What can hang from each mark
k224: k569 k908
k908: k72 k224
k279: k224
k264: k606 k621
k505: k606
k72: k407 k621 k908
k407: k72 k621
k621: k264 k407
k606: k264 k621
k569: k224

Known rows, with every way that one mark hangs from another
k621{k264{k606} k407{k72{k908{k224{k569}}}}}: -6.93 -2.78 +3.04 -6.33 +0.54 +0.08 -2.77 +4.28 -0.99 +1.06 -5.40 +1.55 +4.52 -1.97 -0.15 +3.92 +0.26 +0.01 -1.00 +4.88 -3.55 -3.38 -0.06
k606{k264 k621{k407{k72}}}: -4.16 +4.54 +1.94 -1.78 +0.29 -2.42 -0.09 -5.18 +0.36 -1.24 -2.33 -0.49 +2.95 +0.14 -3.83 +4.20 -0.23 +4.84 +2.30 +0.17 +3.13 -2.81 +5.64
k569{k224{k908{k72{k621{k407}}}}}: +1.08 +3.64 +1.38 -2.81 +1.95 -0.82 +0.99 +1.01 +1.49 +1.40 -0.68 +0.94 +0.87 -1.81 +0.23 -2.81 +1.23 +0.21 +0.11 +2.00 -1.03 -2.44 -0.10
k264{k606 k621{k407{k72}}}: -2.98 +0.05 +3.05 -7.62 +0.28 -0.82 -0.58 -2.14 +1.51 +0.28 -1.60 -0.12 -0.37 -2.95 +0.41 +3.01 -2.87 +3.52 +2.40 -0.39 -4.12 -6.52 +5.54
k224{k569 k908{k72{k621{k264{k606} k407}}}}: -4.83 +2.55 +1.70 -5.50 +0.91 +1.41 -1.74 +3.36 +4.53 +0.49 -2.35 +0.97 +0.77 -1.86 +0.18 +0.99 +3.62 -3.04 -2.17 +2.82 -4.99 -5.86 +0.55
k224{k908}: +4.77 +3.83 +0.10 -2.25 +0.59 -1.17 +2.47 +2.06 +3.64 +2.28 +2.66 +1.06 +1.01 +2.59 +0.34 -3.80 -4.66 -2.02 +0.00 -0.24 +0.55 -1.49 +4.28
k569{k224{k908{k72}}}: +3.38 +3.74 +1.31 -1.66 +2.05 -1.30 +4.51 +1.47 -0.38 +2.18 -0.78 +0.78 +1.95 +2.81 +0.17 -4.77 -3.50 +0.29 -2.15 +1.88 -1.53 -1.86 +0.27
k621{k264 k407{k72{k908}}}: -3.82 +2.09 -0.66 -7.19 -0.56 -2.44 +0.23 +1.62 +2.86 -0.20 -1.51 +0.19 +4.82 +0.14 -0.25 +4.17 -1.54 +3.09 +0.59 +2.30 +2.67 +0.13 +1.54
k505{k606{k621{k264 k407{k72{k908{k224}}}}}}: -4.15 +0.93 +4.37 -3.38 +0.76 -1.98 -2.76 -0.03 -0.26 +2.57 -5.53 +0.90 +4.06 +0.46 -1.37 +5.89 -2.38 +1.18 -0.86 +4.44 -0.19 -2.32 +2.52
k505{k606{k264 k621{k407{k72{k908{k224}}}}}}: -1.46 +1.29 +5.70 -0.87 +0.92 -1.18 -2.04 -2.13 -0.82 +2.61 -5.50 +0.92 +3.33 -0.20 -2.86 +5.51 -1.08 +2.00 -0.40 +3.29 +0.32 -3.21 +3.54
k505{k606{k264 k621{k407}}}: -2.64 +6.18 +3.40 +0.32 -1.55 -2.30 +0.10 -4.30 +2.76 -0.40 -0.88 +0.16 +1.42 -0.21 -3.32 +2.75 -1.09 -1.22 +1.23 +1.37 -0.68 -3.44 +7.14
k606{k264 k621{k407{k72{k908{k224}}}}}: -0.73 +1.09 +2.95 -1.32 +1.95 -1.31 -1.87 -1.77 -2.58 +2.38 -5.28 -0.14 +3.84 -0.32 -3.35 +4.90 +0.46 +4.26 +0.96 +2.50 +3.74 -2.65 +3.88
k72{k621{k264{k606} k407} k908{k224}}: +0.05 -0.26 +1.38 -4.19 +1.95 -0.73 -4.53 +2.79 +1.08 +3.85 -3.09 +0.32 +1.06 -3.59 +0.20 +3.27 +2.36 -1.45 +0.43 +3.55 -1.13 -5.53 +3.36
k621{k264 k407}: -3.98 +5.31 -1.28 -4.35 -1.27 -3.61 +0.41 -0.33 +2.02 -1.24 +0.64 -0.10 +3.85 -0.42 -0.73 +0.55 -0.70 -0.69 +1.68 +1.84 +0.96 -1.07 +3.97
k264{k606{k621{k407{k72{k908{k224}}}}}}: -0.30 -1.13 +4.54 -4.19 +3.46 -0.38 -3.12 +0.16 -1.74 +2.41 -5.17 -0.35 +1.88 -1.61 +0.20 +4.55 -2.42 +1.84 +0.47 +2.29 -1.39 -4.74 +3.88
k224{k569 k908{k72{k621{k264 k407}}}}: -3.90 +3.27 +0.53 -3.87 +0.85 +0.60 -0.29 +2.68 +4.60 +0.53 -1.12 +1.24 +2.07 -1.24 -0.81 -0.41 +3.11 -1.66 -1.01 +2.41 -1.62 -2.92 -0.11
k72{k407 k621 k908{k224}}: +9.05 -0.83 +3.11 +1.31 +5.21 -1.88 -1.07 +3.06 +3.77 +4.62 +0.56 +1.67 -0.55 -3.19 -0.42 -1.11 +0.48 +1.71 +2.59 +1.44 +3.66 -5.62 +4.60
k279{k224{k569 k908{k72{k407{k621}}}}}: -0.92 +0.23 +2.02 -1.44 +2.98 +1.74 -0.11 +4.33 +4.24 +0.92 +1.03 +0.64 -1.12 -0.47 -2.98 -2.26 +1.47 +2.63 -0.73 +1.73 -0.86 -5.24 +2.81
k908{k72{k407{k621}} k224{k569}}: +0.33 +0.21 +5.73 +1.79 +5.35 -0.80 -0.05 -0.48 -0.82 +1.12 -1.85 +1.07 -0.15 -3.16 -2.37 -1.97 -0.31 +3.55 +0.74 +3.03 -2.99 -5.79 +2.89
k621{k264{k606} k407{k72{k908{k224}}}}: -3.77 -0.60 +1.94 -7.19 +1.24 -1.60 -3.06 +2.33 -1.90 +1.80 -5.35 +0.53 +4.37 -1.12 +0.57 +4.83 -1.02 +1.21 -1.10 +4.00 -1.80 -3.57 +0.94
k407{k72{k908}}: +3.41 -0.04 +0.99 -4.01 +2.34 -1.64 +3.08 +0.27 +3.24 +2.16 -0.17 +0.28 +2.07 +1.46 +0.54 +0.38 -6.37 +4.50 +1.01 +0.08 +2.10 -1.62 +3.21
k569{k224}: +1.75 +2.08 +0.46 -0.07 +0.46 -3.11 +3.76 -0.10 -0.09 +1.16 +0.92 +0.46 +1.39 +0.82 -0.64 -4.33 -4.54 +1.14 +2.38 +1.41 -0.20 -1.50 +4.06

Rows
+1.95 +3.89 +1.46 -0.03 +2.12 -2.00 +0.26 +4.00 +3.59 +1.66 -0.87 +2.06 +0.89 +0.37 -1.80 -1.56 +3.30 +1.88 -1.03 +3.03 +2.28 -4.95 +0.31
k569{k224{k908{k72{k407 k621{k264}}}}}
-6.21 -1.92 +1.70 -4.55 +0.62 -0.61 -1.33 +3.77 -0.88 +1.19 -4.18 +1.76 +5.77 -1.30 -1.07 +2.44 +0.05 +1.41 +0.17 +4.53 -0.03 -0.58 -0.65
k621{k264 k407{k72{k908{k224{k569}}}}}
-6.61 +3.91 +0.54 -4.13 -0.07 -3.10 -0.95 -3.01 +0.76 -1.42 -2.29 -0.56 +3.66 +0.87 -2.15 +4.43 -1.62 +3.70 +1.98 +1.17 +2.77 -1.93 +4.61
k606{k621{k264 k407{k72}}}
+0.74 +0.57 +3.81 +1.87 +5.79 -1.63 -0.48 +1.22 +1.41 +1.78 -3.35 +1.94 +1.47 -2.52 -2.13 -1.39 +3.17 +1.84 +0.36 +2.99 -0.13 -8.00 +1.20
k908{k72{k407 k621{k264}} k224{k569}}
-5.07 +1.13 -1.24 -4.73 +1.71 +1.36 -1.15 +4.14 +4.11 +0.93 -1.42 +0.26 +1.67 -0.88 -1.91 -0.82 +4.87 -0.69 -0.76 +2.06 -0.45 -4.62 +0.60
k279{k224{k569 k908{k72{k621{k264 k407}}}}}
-6.23 +3.54 -0.36 -6.14 -0.50 -3.71 +0.34 -1.70 +1.03 -1.87 -1.19 +0.43 +4.71 +0.08 -0.70 +2.48 -1.82 +2.99 +1.51 +1.24 +1.39 -1.10 +2.32
k621{k264 k407{k72}}
+1.38 +1.09 +1.52 -1.41 +3.61 +0.55 +2.60 +5.87 +4.55 +0.52 +0.49 +1.38 +1.17 +0.77 -1.55 -4.15 +1.12 -0.12 -1.34 +1.06 -0.29 -5.67 +1.45
k279{k224{k569 k908{k72{k407}}}}
-3.93 +0.11 +5.35 -0.38 +3.63 -0.41 -3.03 +1.28 -1.14 +0.96 -4.28 +0.90 +0.04 -2.49 -2.54 +1.62 +1.83 +2.35 -1.52 +5.06 -5.42 -8.32 +2.61
k908{k72{k407{k621{k264{k606}}}} k224{k569}}
+4.00 +4.37 +2.72 -0.43 +2.46 -2.27 +3.43 +3.68 +1.72 +0.49 -0.12 +1.99 +1.71 +0.97 -0.32 -4.18 -0.64 +0.71 -1.62 +2.33 +0.29 -3.22 +0.18
k569{k224{k908{k72{k407}}}}
-2.57 +3.07 +2.12 -2.06 -0.37 -2.29 -3.12 +0.55 +4.09 -0.10 +1.17 +0.32 -1.16 -1.45 -2.32 +3.12 +0.14 +2.34 +1.21 +2.37 -1.20 -6.01 +7.15
k72{k407{k621{k264{k606}}}}
+3.88 +1.32 +2.40 -1.04 +3.96 +1.44 +2.58 +1.36 +5.04 +2.83 +0.04 +1.36 -0.73 +0.24 -0.04 -4.13 -1.25 -0.36 -0.63 +0.08 -2.15 -4.70 +1.93
k224{k569 k908{k72{k621}}}
+1.59 +3.57 +3.05 -0.27 +1.58 -1.06 +0.56 +2.24 +1.55 +1.18 +0.59 +1.23 -0.67 -0.33 -1.95 -2.14 -0.24 +3.38 -0.73 +3.11 -0.43 -3.03 +1.69
k569{k224{k908{k72{k407{k621}}}}}
+5.89 -2.97 +4.13 +2.25 +4.58 -0.03 -0.97 +5.17 +4.51 +3.96 +0.20 +2.52 -0.45 -4.02 -1.25 -2.05 +1.59 +0.69 +2.86 +2.31 +1.69 -5.24 +3.46
k72{k407 k621 k908{k224{k569}}}
-4.04 -1.12 +3.87 -0.34 +1.58 +0.48 -1.81 +0.31 -1.75 +1.59 -5.64 +1.02 +3.96 -1.16 -4.25 +4.05 +1.73 +3.33 +1.16 +3.45 +1.86 -2.35 +2.79
k606{k264 k621{k407{k72{k908{k224{k569}}}}}}
+3.82 -2.24 +2.26 -0.08 +2.98 +0.05 +1.80 +3.80 +0.24 +4.30 -1.23 +1.48 +2.26 -0.43 -0.41 -3.23 -3.46 -1.21 +0.82 +2.82 -0.96 -2.08 +2.82
k72{k908{k224{k569}}}
-1.10 +0.03 -1.16 -2.61 +2.91 +1.49 +0.52 +3.89 +4.26 +3.08 -1.36 +0.28 +0.40 +1.96 -2.32 -2.38 +2.08 +0.48 -1.59 +1.38 -0.08 -6.02 +1.71
k279{k224{k569 k908{k72{k621{k264}}}}}
-1.59 +6.06 +0.89 -0.15 -0.41 -2.41 +0.17 -3.76 +1.12 -0.58 -0.61 -0.91 +2.07 -0.12 -3.91 +2.22 +0.73 +1.17 +2.61 +0.77 +2.81 -3.00 +7.47
k606{k264 k621{k407}}
+2.44 +0.29 +3.47 +0.52 +5.64 -1.04 +3.68 -1.04 -2.45 +2.25 -3.25 +0.69 +2.39 +0.04 -0.31 -4.65 -3.72 +0.20 -0.66 +1.95 -3.88 -4.80 +1.49
k908{k72 k224{k569}}
+4.52 -0.21 +1.54 -2.26 +3.44 -1.24 -1.56 +1.28 +1.40 +4.15 -0.66 +0.47 +0.91 -4.08 +0.25 -0.29 +0.30 +0.01 +2.57 +1.70 +1.49 -3.05 +3.60
k72{k621{k407} k908{k224}}
-3.28 +3.34 +2.34 -1.59 +0.69 +0.33 -0.72 +4.02 +4.50 +0.12 +0.11 +1.74 +0.72 +0.28 -3.15 +0.22 +1.75 +1.64 -1.79 +3.68 -1.15 -3.41 +1.67
k224{k569 k908{k72{k407{k621{k264}}}}}
+0.46 +2.37 +0.42 -1.68 -0.21 -1.93 -1.84 +3.23 +5.64 +1.56 +1.84 +0.29 +0.20 -0.71 -2.76 +3.29 +0.20 +3.76 +1.60 +3.13 +3.61 -2.33 +5.80
k72{k407{k621{k264}} k908}
+4.99 +2.53 +1.46 -0.63 +3.25 -0.57 +2.64 +0.83 +1.72 +3.44 -0.56 +0.96 -0.58 +0.98 +0.09 -4.52 -1.69 +1.30 -0.74 +1.13 -0.75 -3.91 +1.00
k569{k224{k908{k72{k621}}}}
-3.10 +3.11 +0.18 -4.96 +0.11 -1.97 -2.79 -0.64 +4.10 +0.14 -0.19 -0.21 +0.25 -3.10 -0.04 +2.30 +1.50 -0.95 +1.95 +1.29 -1.72 -5.60 +5.39
k72{k621{k264{k606} k407}}
